What can hang from each mark:
k596: k332 k636
k332: k661
k636: k438 k596 k661
k477: k176 k438 k661
k176: k477
k661: k332 k477 k636
k965: k636

Every row comes from one small tree of marks. The marks that hang from a mark follow it in brackets, in the order of their numbers. Every link used is in the known rows. Which tree was each row made from?
Known rows:
k596[k332 k636[k438 k661[k477]]]: [ 1.40 -0.99 -0.32 -0.49 -1.02 -0.76  0.55 -1.59  0.65 -0.79 -0.38 -2.62
 -3.17  1.29 -0.60 -2.63  1.20  0.49 -0.60  1.81  1.79  0.67  0.52]
k965[k636[k438 k661[k332 k477]]]: [ 2.05 -1.12  0.34 -0.02 -0.27 -1.81 -0.18 -2.34  0.47 -2.31 -0.05 -1.74
 -2.47  0.45 -1.08 -2.70  2.42  0.48  0.94  1.07  1.34  0.89 -0.94]
k332[k661[k477[k438] k636[k596]]]: [ 1.44 -1.13 -1.16 -0.39 -0.89 -2.32  0.51 -2.84 -0.66 -3.13 -0.75 -0.73
 -2.19  3.02  0.09 -2.01  1.13  1.12 -1.60 -0.14  0.06 -1.27 -1.20]
k661[k477[k438]]: [ 0.54  0.35 -0.02 -0.32 -0.19 -0.75 -0.31 -1.13 -1.03 -1.46 -0.75  0.09
 -0.27  1.51  0.03  0.26  0.04  0.59 -0.58  0.06  0.01 -0.28 -0.95]
k636[k661]: [ 0.46  0.53 -1.31  0.28 -0.26 -0.31  0.10 -0.72  0.34 -0.86  0.30 -0.65
  0.43 -0.08 -0.74 -0.92  0.02  1.11  0.25  0.64  0.35  0.56  0.05]
k636[k438]: [ 0.28 -0.56  0.84 -0.77  0.75 -1.12 -0.40  0.56  0.07 -0.81  0.37 -0.45
 -0.10 -0.44  0.22 -0.61  1.63  0.47 -0.30  0.65  0.39 -0.50  0.06]
k596[k332[k661[k636]]]: [ 0.77 -2.35 -0.43  0.82 -1.79  0.12  1.25 -1.40  1.10 -0.45 -0.77 -0.70
 -3.60  1.91  0.38 -3.14 -0.34 -0.24 -1.31  0.10  1.04 -0.61 -0.13]
k596[k332[k661[k477]] k636]: [ 0.61 -2.11  0.99  0.53 -2.43  0.97  1.12 -1.75  0.34  0.61 -1.06 -1.54
 -5.06  2.68  0.21 -2.75 -0.38 -1.05 -1.21  0.12  1.10  0.27 -0.19]
k661[k332 k477[k438]]: [ 0.99  0.40  0.69  0.39 -0.05 -1.25  0.16 -2.33 -1.04 -2.81 -1.28 -0.08
 -1.58  1.58  0.43 -0.26  0.00 -0.02 -0.32  0.62  0.24 -0.60 -1.72]
k477[k176 k438 k661[k332]]: [ 0.08  2.08  1.05 -0.44  1.18 -0.46  0.84 -2.15 -0.98 -5.36 -0.83  1.28
 -0.20 -1.15 -0.16  0.92 -0.89  1.24 -1.51  0.91  0.27 -1.61 -2.05]
k661[k332 k477[k176] k636[k438]]: [ 1.64  0.07  1.75 -1.42  1.15 -3.38  0.40 -2.77 -1.06 -4.49 -0.66 -0.32
 -3.78  1.16  0.57 -1.45  2.20  0.55 -0.79  0.48  0.75  0.02 -1.02]
k636[k438 k596[k332] k661[k477]]: [ 2.20  0.17 -2.75 -0.25  0.55 -2.72  0.09 -0.95  0.60 -2.90 -0.24 -2.72
 -0.99  0.34 -0.75 -3.36  1.79  1.82  0.44  1.43  0.41 -1.29  0.67]
k965[k636[k596 k661]]: [ 1.28 -0.68 -2.52  0.08 -0.32 -0.70  0.42 -1.65  1.25 -0.85  0.80 -1.39
  1.38 -1.25 -2.18 -1.40  0.87  1.33  0.97  0.41  0.47 -0.33  0.14]
k596[k332]: [ 0.40 -0.65 -0.69  0.74 -0.59  0.55  0.52 -0.17  0.79  0.22 -0.59 -0.59
 -0.92 -0.22  0.04 -1.19 -0.90 -0.21 -0.09  0.43  0.43 -0.74  0.31]
k332[k661]: [-0.13 -0.99  0.70  0.52 -0.74  0.29  0.06 -0.32  0.07 -0.23 -0.08  0.03
 -1.59  0.96  0.35 -1.50  0.19  0.06 -0.59 -0.36  0.20 -0.13 -0.61]
k596[k636[k438 k661]]: [ 0.50 -0.58  0.38 -0.94 -0.22 -0.72  0.32 -1.14  0.67 -0.64  0.79 -1.64
 -0.79 -0.38 -0.85 -1.32  1.72  0.65 -0.74  1.79  1.61  0.75  0.25]
k176[k477[k438]]: [-0.25  0.46 -0.15  0.60  0.24  0.60  0.02 -0.72 -0.84 -0.40  0.56  0.35
  1.07 -0.41  0.74  1.36  0.18  1.92 -1.50  0.59  0.53 -0.97 -1.55]
k596[k332[k661]]: [ 0.20 -1.48 -0.06  1.33 -1.29  0.92  0.60 -0.32  0.89 -0.02 -0.63 -0.55
 -2.43  0.84  0.44 -2.76 -0.72 -0.19 -0.73  0.00  0.48 -0.99 -0.20]
k332[k661[k477]]: [ 0.42 -0.78  0.74  0.16 -0.92 -0.28 -0.20 -0.74 -0.59 -0.60 -0.42 -0.37
 -3.14  2.63  0.63 -1.76  0.69  0.00 -0.40 -0.86 -0.25  0.40 -0.78]
k176[k477[k438 k661[k332 k636]]]: [ 0.85  0.68  0.35  0.36 -0.44  0.08  1.49 -2.63 -0.65 -3.55 -0.28  0.21
 -1.78  0.46  1.06  0.68  0.53  1.30 -2.61  1.86  0.95 -1.01 -2.14]
k176[k477[k438 k661[k636[k596]]]]: [ 0.80  0.97 -1.76 -0.57  0.12 -0.59  1.32 -1.77 -0.51 -3.21  0.59 -0.33
  0.34  0.05  0.37  0.99  1.05  2.56 -2.51  1.43  0.51 -1.94 -1.11]
k636[k596[k332] k661[k477[k438]]]: [ 1.84  0.66 -3.59  0.55 -0.23 -1.72  0.40 -2.31  0.30 -3.20 -0.87 -1.80
  0.20  0.74 -0.97 -2.07 -0.32  2.12 -0.18  1.20  0.46 -1.96 -0.15]
k596[k332 k636[k438 k661]]: [ 0.82 -1.26 -0.24 -0.13 -0.80 -0.13  0.81 -1.24  1.51 -0.45  0.22 -2.32
 -1.65 -0.49 -0.94 -2.45  0.73  0.46 -0.89  2.18  2.03 -0.08  0.64]
k965[k636[k661]]: [ 0.72 -0.93 -1.09  0.33 -0.97  0.51  0.22 -1.30  1.14  0.17  0.61 -0.81
  0.36 -0.81 -1.80 -1.16  0.33  0.79  0.73  0.32  1.08  1.00 -0.09]
k332[k661[k477[k176] k636[k438]]]: [ 1.00 -1.02  1.70 -1.57  0.30 -2.64  0.06 -1.92 -0.98 -3.38 -0.13 -0.17
 -4.17  2.40  0.47 -2.39  2.31  1.25 -1.67 -0.64  0.56  0.13 -0.94]

Which tree is each row?
[ 1.22 -0.78 -1.35  0.09 -1.12 -0.36 -0.17 -2.52 -0.05 -1.30 -0.15 -0.83
  0.02  0.88 -1.84 -0.93  0.25  1.47  0.07  0.26  1.11  0.83 -1.17]
k965[k636[k661[k477[k438]]]]
[ 0.74  1.76 -0.89 -0.70  0.72 -1.18 -0.09 -1.75 -1.08 -2.72 -0.21 -0.28
 -0.83  0.68 -0.83 -0.71  0.12  1.97  0.02 -0.32  0.02  0.78 -0.49]
k636[k661[k477[k176]]]
[ 0.13  0.27  1.14 -0.53  0.21 -0.67 -0.10 -1.30 -1.35 -2.04 -0.45  0.37
 -2.93  1.77  0.19 -1.33  0.26  0.88 -0.75 -1.43 -0.29  0.02 -1.13]
k332[k661[k477[k176]]]
[ 1.47 -2.41 -1.22 -0.10  0.00 -1.11  0.43 -0.44  1.71 -0.69  0.30 -1.91
 -0.01 -1.77 -1.12 -2.34  1.51  0.52  0.52  0.81  1.10 -2.01  0.58]
k965[k636[k438 k596[k332]]]
[ 1.02  0.43  0.23 -0.08 -0.52 -0.65  1.40 -2.57 -0.08 -4.24 -0.94  0.42
 -1.54  0.68  0.20 -0.09 -0.01  0.21 -1.82  1.66  0.86 -0.72 -1.42]
k477[k438 k661[k332 k636]]
[ 1.41  0.71 -1.15 -0.46  0.04 -1.90  1.58 -2.89  0.19 -5.20 -0.74 -0.22
 -0.56  0.31 -0.11 -0.46  0.48  0.73 -1.65  1.76  0.46 -2.09 -1.12]
k477[k438 k661[k332 k636[k596]]]
[ 1.14  0.31  0.37  0.34 -1.24 -0.80  0.90 -4.02 -0.43 -2.57 -0.88 -1.22
 -2.27  1.58 -0.64 -0.93  0.09  0.34 -0.95  1.81  1.31  0.62 -1.49]
k596[k636[k661[k332 k477[k438]]]]
[ 0.46 -1.99  0.88  0.55 -2.35  0.73  1.01 -2.49  0.01 -0.50 -1.25 -1.04
 -3.85  2.70  0.04 -2.01 -0.76 -0.29 -1.93  0.46  1.31 -0.58 -1.11]
k596[k332[k661[k477[k438]]] k636]
[ 1.03 -2.87 -1.24  1.13 -1.63  0.37  0.91 -1.28  1.71 -0.05 -0.05 -1.29
 -1.55 -0.34 -1.06 -3.36  0.05  0.05  0.29 -0.22  0.66 -1.81 -0.13]
k965[k636[k596[k332[k661]]]]
[ 1.20  0.31  0.17  0.22  0.82 -1.92  0.08 -1.27  0.51 -3.03  0.10 -1.16
 -0.89 -0.64 -0.22 -2.16  1.78  0.81  0.27  1.91  0.99 -0.19 -0.58]
k636[k438 k661[k332]]
[ 0.98 -1.34 -1.08 -0.16 -0.76 -1.49  0.95 -1.61  0.54 -1.66  0.16 -0.79
 -1.91  1.52  0.12 -2.40  1.13  0.37 -0.96 -0.15  0.04 -1.14 -0.16]
k332[k661[k636[k596]]]
[ 0.07  0.18  0.98 -0.45  0.17 -0.95 -0.13 -2.15 -1.72 -3.24 -0.64  0.88
 -1.55  1.75  0.20 -0.71 -0.22  1.66 -1.52 -1.02 -0.06 -0.83 -1.97]
k332[k661[k477[k176 k438]]]
[ 1.26  0.52  0.78 -0.52  0.50 -2.36  0.81 -4.08 -1.51 -4.68 -1.20  0.54
 -2.41  1.58  0.16 -0.27 -0.03  0.86 -1.48  0.17  0.52 -0.58 -2.00]
k661[k332 k477[k176 k438] k636]
[ 1.52  0.17  0.19  0.07 -0.01 -1.00  0.48 -3.58 -0.39 -3.07 -0.33 -0.48
 -2.11  0.11 -1.54 -1.42  0.32  0.92  0.83 -0.08  0.78  0.96 -1.45]
k965[k636[k661[k332 k477[k176]]]]
[ 1.93 -1.71 -2.44  0.12 -0.05 -1.37  0.48 -1.18  2.13 -1.53  0.55 -2.43
  0.46 -1.92 -1.91 -3.22  1.51  1.52  0.77  1.49  1.42 -1.47  0.61]
k965[k636[k438 k596[k332] k661]]
[ 1.20  2.27 -2.33 -0.84  1.39 -2.71  0.08 -2.77 -1.20 -4.84 -0.23 -0.45
  1.34 -0.09 -1.25 -0.45  0.16  3.18 -0.55  0.18 -0.21 -1.41 -1.08]
k636[k596 k661[k477[k176 k438]]]
[ 0.62  1.27  0.72 -0.78  0.55 -1.21  1.48 -3.43 -0.79 -5.76 -0.85  1.20
 -1.33 -0.22 -0.06  0.42 -0.48  1.20 -2.38  0.99  0.71 -1.14 -1.82]
k477[k176 k438 k661[k332 k636]]
[ 1.62 -1.13 -1.76 -0.68  0.41 -1.94 -0.05 -1.14  1.30 -1.74  1.20 -1.94
  1.17 -1.84 -1.96 -2.16  2.50  1.81  0.82  1.07  0.98 -0.62  0.23]
k965[k636[k438 k596 k661]]
[ 0.24 -2.76  1.79  0.03 -1.48  0.39  0.84 -0.72  1.18  0.25 -0.09 -1.60
 -3.64  0.61  0.24 -3.05  0.94 -0.59 -1.56  1.11  1.68 -0.90 -0.04]
k596[k332[k661] k636[k438]]
[ 0.71  0.14 -0.38 -0.45 -1.24 -0.36  0.47 -2.91 -0.52 -1.22 -0.45 -1.15
 -1.06  1.79 -1.07 -0.24  0.04  0.91 -1.23  1.21  1.18  0.98 -0.87]
k596[k636[k661[k477[k438]]]]
[ 1.49  1.51  0.76 -0.68  1.68 -2.92 -0.05 -2.28 -1.02 -4.88 -0.27 -0.76
 -2.06  0.25 -0.27 -1.84  1.83  1.78  0.10  0.85  0.44  0.05 -1.16]
k636[k438 k661[k332 k477[k176]]]
[ 1.19 -0.86 -0.33  1.00 -0.90  0.08  0.60 -2.36  1.16 -1.14 -0.01 -0.91
 -0.80 -0.77 -1.46 -1.68  0.31  0.06  1.00  0.89  1.07  0.64 -0.89]
k965[k636[k661[k332]]]
[ 0.29  1.48  0.79  0.66  0.12  1.00  0.91 -0.84 -0.40 -1.92  0.12 -0.03
 -1.78 -0.51  1.22  0.52  0.60  0.77 -1.02  1.31  0.27 -0.60 -1.45]
k176[k477[k661[k332]]]
[ 0.95 -0.47  1.27 -0.21 -0.11 -1.15  0.79 -2.33  0.78 -1.95  0.21 -1.66
 -1.95 -0.42 -0.44 -1.77  1.76  0.02 -0.49  2.46  1.69  0.40 -0.46]
k596[k636[k438 k661[k332]]]
[ 1.42  0.02 -1.05 -1.97  0.68 -2.44  0.81 -0.45  0.47 -3.65  0.40 -1.17
 -0.67 -0.20 -0.18 -1.14  2.54  1.07 -1.17  1.41  0.45 -1.19  0.51]
k477[k661[k636[k438 k596]]]
[ 1.45  1.14 -0.65  0.64 -0.30 -1.30  0.24 -2.16 -0.33 -2.52 -0.87 -1.10
 -2.38  1.55 -0.21 -1.74  0.62  0.38  0.72  0.82  0.20  0.87 -0.78]
k636[k661[k332 k477]]
[-0.28  1.45 -0.23  0.06  0.09  1.26  0.46 -0.38 -0.88 -1.84  0.34  0.48
  0.79 -0.57  0.62  1.79  0.12  2.13 -2.12  1.15  0.52 -1.16 -1.58]
k176[k477[k438 k661]]
[ 1.55  1.52 -2.97 -0.23  0.80 -1.80  0.67 -2.17 -0.13 -3.52 -0.57 -1.43
 -0.83 -0.12 -1.15 -2.10 -0.19  2.36  0.22  0.21  0.00 -1.33  0.18]
k636[k596[k332] k661[k477[k176]]]
[ 0.96 -1.46  0.18 -0.08 -1.51 -1.29  0.38 -2.41 -0.80 -2.08 -0.97  0.00
 -3.10  3.59  0.46 -1.73  0.56  0.68 -1.88 -0.28  0.69 -0.02 -1.42]
k332[k661[k477[k438] k636]]
[ 0.72 -1.09 -1.49  1.04 -0.75 -0.30  0.85 -0.66  1.06 -1.08 -0.44 -1.16
 -1.49  0.20  0.07 -3.05 -0.18  0.41 -0.19  0.09 -0.01 -2.39  0.08]
k636[k596[k332[k661]]]
[-0.14 -2.35  0.99  0.86 -2.24  1.54  1.32 -1.31  1.08  1.00 -0.53 -1.15
 -3.49  1.03  0.00 -2.31 -0.77 -1.05 -1.45  0.47  1.23 -0.42 -0.16]
k596[k332[k661] k636]
[ 1.99 -0.83 -2.36 -0.18 -0.77 -1.90  1.09 -1.92  0.49 -1.58 -0.95 -1.71
 -2.66  1.90 -0.08 -2.32  0.47  0.15 -0.36  0.37  0.14 -1.12  0.56]
k661[k477 k636[k596[k332]]]
[ 1.34  0.59 -2.06 -0.77  1.24 -2.57 -0.16 -0.43  0.59 -2.67  0.86 -1.73
  1.29 -1.11 -0.85 -1.84  2.37  2.04  0.31  1.47  0.22 -1.19  0.41]
k636[k438 k596 k661]
[ 1.17 -0.13  0.93 -2.04  1.11 -2.93  0.02 -1.62 -1.12 -3.12 -0.14 -0.22
 -2.53  1.36  0.07 -0.90  2.08  1.23 -1.19 -0.25  0.55  0.30 -0.37]
k661[k477[k176] k636[k438]]
[ 0.76  1.17  0.78 -0.88  0.53 -0.97  1.57 -2.54 -0.50 -4.61 -0.53  0.73
 -2.53 -0.22  0.04 -0.10  0.00  0.36 -1.41  0.68  0.46 -0.21 -1.05]
k477[k176 k661[k332 k636]]
[ 1.44 -1.09  0.47 -1.40 -0.02 -2.45 -0.11 -0.96 -0.47 -1.59 -0.29 -0.96
 -2.71  2.21  0.35 -1.46  2.58  0.28 -0.87  0.31  0.68  0.60  0.15]
k661[k477 k636[k438]]
[ 1.32 -2.09 -0.25  0.53 -2.13 -0.39  0.91 -1.86  0.37 -0.86 -1.26 -1.10
 -5.18  3.49  0.57 -3.47  0.18 -0.27 -1.33 -0.27  0.75  0.07 -0.31]
k596[k332[k661[k477 k636]]]
